Known rows, with every step that occurs
P-H-W-L: [-53.0   8.0 -21.7 -27.9 -10.1  18.2 -10.9  -1.7  14.0  15.1   5.5   7.3
  13.2 -15.2  -3.2  17.0   2.1 -17.8  18.4 -55.6  -4.0  -4.2]
T-L-P: [-15.6  39.1  -4.5 -39.5  -1.7   4.0  -1.3 -10.0 -12.6  -4.8  -5.3   3.0
   4.9   3.9  10.0   1.6  20.4   6.1  -0.6  -3.1  19.7 -11.3]
T-L: [-26.9  35.7 -24.4 -27.0  -1.6   8.4  -4.7  -7.3  -9.4   3.8  -7.4   7.8
  23.9   7.7   1.2   9.7  17.2  -5.1   9.1  -2.2  12.5 -16.0]
H-M-L: [-38.2  34.9 -22.4 -34.5  -0.2  -0.2  -8.0   5.5  -2.2  -1.7 -16.2  10.4
  32.3  12.9   2.7  16.5   8.7 -16.3   7.3   8.1  16.3 -28.3]
M-L-P: [-25.8  27.9  -0.1 -31.6   3.2  -4.2   1.2  -3.8  -5.7  -6.0  -3.1   6.9
  10.5   1.4  15.1 -10.1  12.5  -4.9  -3.2   9.9  16.7 -11.8]
T-H: [-29.3   7.4 -25.9  -1.0  -1.7  21.9   1.4   7.6  -6.9  -2.1  10.1   8.2
   9.6  -2.0   1.2  10.7   8.4   0.6   9.1  -7.6 -19.9 -21.1]
L-M: [-14.9  19.3 -28.1 -20.3   2.6  25.9  -2.2   5.8 -12.9  -4.0 -14.9   6.2
  34.1  -0.5  11.3  32.7  14.2  -3.4  -0.1  -4.5  -6.6 -11.0]
L-M-H: [-28.0  15.4 -26.3 -27.2   5.2  39.9  -0.7   3.5 -11.6  -6.7  -2.7   9.8
  29.9  -1.3  10.6  23.3   0.4  -4.4  -1.7   1.4  -8.2 -15.1]
W-L-T-H-M: [-46.7  21.3 -35.6 -28.0 -10.2  49.5 -12.5  -9.1 -10.0  -0.1  12.6  11.8
  26.4   3.6  -3.6  29.9   4.9   2.5  21.0 -31.7  13.5 -33.9]
T-H-M-L-P: [-37.2  32.2  -5.0 -36.7  -3.2   8.6  -6.0   9.2  -4.2 -11.6  -0.6   5.7
   2.2   8.9   4.0   7.8   2.8   7.7  -2.9  -0.5  20.2 -31.6]
H-W-L-M: [-34.0  11.3 -32.3 -31.5  -6.5  32.2 -16.8   0.3   7.9   7.6 -16.7   1.7
  31.3  -4.2   4.6  36.1   8.8  -9.0  10.6 -28.5   6.9   3.0]
M-H: [-31.9   8.9 -20.1 -19.7   4.0  20.5   3.5  -0.4  -5.8  -2.9   8.9  11.6
  17.5  -3.6   9.2   2.0   2.7 -13.4   5.6   2.5 -16.8 -17.9]
P-H-T-L-M: [-40.4  32.4 -31.2 -53.2  -5.4  19.4  -7.6 -14.3 -11.1  -1.5   7.7   6.6
  12.0   2.9  -2.4  28.1  12.1   4.9  13.3 -39.8  25.1  -9.3]
P-H-W: [-34.9  12.0 -16.9 -25.2  -3.9  11.7  -0.6   5.6  15.8   4.6   8.2  10.9
  -1.5 -17.3   3.4  13.1   4.5  -8.2  15.2 -40.6 -23.8   1.9]
P-H: [-33.8  16.0 -16.8 -12.9  -1.7  11.5   3.8   2.2  -7.1   3.0   7.0  12.9
  14.2 -11.0   4.3  14.9   7.8 -11.2   7.1 -31.6 -19.1 -19.5]
W-H-M-L: [-55.4  30.9 -26.3 -35.7  -9.6 -18.2 -11.7   2.5  -1.7  -4.9  -0.5   9.8
  33.9  13.1  -5.2  21.8   0.9 -20.0  10.9  -7.4  15.1 -25.9]
P-H-M-L: [-54.0  34.9 -17.7 -38.5  -2.6   3.9  -5.5   6.7  -2.4   2.3  -6.2  14.5
  24.5   4.8  -1.7  18.4   0.4 -16.5   6.5 -23.6  13.3 -33.5]
W-L-M: [-33.8  16.2 -32.3 -21.3  -3.4  33.2 -12.9  -1.4 -13.7   6.1 -16.8   3.8
  48.9   2.1   5.2  37.5  12.5 -11.9   3.6 -18.8  12.4 -17.4]
H-W: [-18.0  10.1 -20.5 -21.9  -0.8   8.5  -2.2   3.6  16.3   1.4  -2.2   6.4
   5.9  -8.7   7.3  10.9  13.3  -9.4  16.2 -11.5 -21.8   7.1]
M-L-T-H: [-46.6  22.1 -27.9 -18.2   1.8  36.5  -1.2  -5.4  -7.4  -1.2  24.8  18.8
  16.9   2.6   4.2 -10.3   4.1   3.7  16.7   1.4  12.2 -20.5]
M-L-T: [-35.8  29.1 -24.6 -28.4   4.3  22.0   0.1 -13.4  -6.4   0.6  10.4  19.6
  29.7   1.1  12.2  -7.6  11.4  -8.3  15.7   8.0  14.8 -12.9]

Rows
[-46.9  19.2 -28.2 -28.0   0.0  36.1  -4.4  -3.0  15.7  -0.4  26.1  17.8
   0.9  -4.0   4.0 -11.4   0.5   6.9  24.1  -7.0   7.4   1.6] => M-L-T-H-W
[-27.7   9.3 -27.1 -38.2   2.8  40.2  -5.5   8.0  11.0  -3.5  -1.3   8.1
  13.6  -7.5  10.3  20.8  -2.3  -2.6   5.2  -8.9 -13.6   5.0] => L-M-H-W
[-49.4  28.0 -25.9 -23.7  -2.5  14.1  -8.1  11.7  -2.6  -2.2  -1.6  10.3
  21.6  14.6  -4.0  15.0   0.6  -5.4   8.8   0.4  13.2 -35.6] => T-H-M-L
[-24.9  11.4  -4.5 -35.4  -8.1   9.1 -10.2  -7.6  12.3   3.0  -3.9  -1.1
   3.2 -10.2  10.0   7.2  12.1  -5.8  10.3 -27.7   5.0   5.5] => H-W-L-P
[-42.5  28.5  -3.1 -45.2 -13.3  12.9  -8.6  -4.9  -9.5  -0.2  -4.2   3.3
  14.4  -5.1   1.3  31.6   5.5  -6.3   1.9 -52.6  13.8 -32.2] => W-L-P-H-M
[-32.1  41.8  -0.9 -43.0  -6.1   7.1   0.4  -8.4 -12.6  -1.8   6.2   7.7
  -1.4  -4.7   5.3   2.8  11.8   6.3  -1.7 -33.4  17.4 -17.1] => T-L-P-H
[-50.1  13.2 -29.9 -35.0  -8.3  36.5 -15.0   2.6   7.1  11.2  -5.1   5.5
  24.8 -13.1   0.1  37.5   0.0  -8.0  10.2 -57.7   4.0  -2.3] => P-H-W-L-M
[-23.4  40.4 -31.5 -36.2   0.4  27.5  -8.4  -1.4 -15.5   0.3 -18.9   6.4
  35.4  10.6   4.5  30.2  16.3   2.6   0.6  -4.2  21.5 -13.8] => T-L-M
[-24.4  10.1   0.8 -42.1  -6.0  -5.0   4.9 -14.6  -3.7 -10.9  23.4   4.9
 -20.7 -13.3   9.6   4.8  14.0   3.5  11.1 -40.5  -4.4  -2.9] => L-P-H-T
[-28.7  24.6 -31.2 -24.6  -2.9  43.6  -3.4  -1.3  -9.0  -9.0  16.3  15.6
  11.9   2.6   2.3  26.7   8.0  12.0  18.0 -16.3  -6.5 -26.6] => L-T-H-M
[-41.4  17.8  -1.6 -28.7  -8.6  13.4  -3.6  -9.2 -10.8   3.9   7.1   4.5
  12.2 -12.1   6.0  11.5   6.9  -6.6   0.0 -48.0   7.3 -20.9] => W-L-P-H
[-48.3   2.6 -32.9 -44.7  -5.4  34.3 -12.8 -16.8  -7.3  -2.0   9.2   2.8
  29.3   2.9   2.5  23.1   2.3 -10.5  14.9 -19.0  17.4 -11.8] => W-L-M-H-T
[-26.4   8.5 -28.7 -19.2  -1.8  43.5  -2.0  -2.2  11.8  -2.9  27.5  14.3
  -7.6 -12.1   6.0   4.0   5.1  10.9  25.6 -21.1 -18.7   4.2] => L-T-H-W
[-33.2  28.5 -11.1 -53.9 -14.4 -25.6  -6.1 -27.5  -5.6 -15.0  23.6  -1.5
  -8.9   5.0   0.0   3.8  15.2   3.8  17.7 -24.4  26.4   2.0] => W-H-T-L-P
[-52.7  36.6 -29.2 -43.3  -7.4   3.9  -9.0 -11.8  -5.0  -8.0  14.5  17.3
  32.4   8.6  -0.5  18.0   2.7 -10.4  20.2 -11.0  21.9 -21.5] => W-H-M-L-T
[-27.2  12.8 -28.6  -8.1  -0.8  43.9   3.2  -6.4 -10.4  -4.7  26.2  16.3
   7.5  -5.9   5.8   5.3   9.1   8.5  15.9 -12.3 -13.4 -16.2] => L-T-H
[-44.6   5.1 -36.9 -22.3  -8.2  47.1 -17.7   8.0   7.8   7.5  -1.5   1.8
  21.1  -2.9  -2.7  33.0   0.5   3.3  12.8 -33.4   2.9  -4.6] => T-H-W-L-M
[-30.6   5.1 -20.2 -30.7   1.4  21.1  -0.6   2.1  16.7  -1.2  10.7   9.8
   1.6 -11.5   6.8  -0.5  -0.4 -10.3  13.4  -6.2 -21.8   3.2] => M-H-W
[-37.7   8.5 -25.1 -23.7  -7.1  15.2 -13.1  -3.8  14.3  12.5  -5.2   3.5
  21.6  -6.5   0.9  16.1  10.8 -18.3  18.9 -26.3  -1.5   1.6] => H-W-L
[-25.2  16.8  -4.3 -25.7  -7.1   9.0  -6.7 -10.8 -11.0   0.7  -4.9   0.5
  18.3  -4.9  10.5   9.1  15.2  -8.0   2.2 -17.5  10.6 -15.4] => W-L-P
[-36.3  21.2 -26.6 -26.4 -10.8 -10.5  -8.5   1.9  -5.2  -8.1   0.9   5.9
  24.9   3.2  -2.8  37.7   6.9 -14.3  13.2 -21.4  -8.5 -22.2] => W-H-M
[-24.3  31.7 -35.4 -48.8  -3.5  15.7 -10.8 -15.0 -10.4  -5.4  -3.7   3.1
  19.7  11.7   2.9  26.3  20.7   4.8  14.5 -10.2  29.1  -3.4] => H-T-L-M
[-26.5  40.0  -1.3 -46.8  -0.2  -5.3  -4.4   1.6  -4.5  -9.6 -14.5   6.0
  14.1   8.5  10.8   8.6  10.5  -3.7  -2.6   5.7  23.0 -23.4] => H-M-L-P
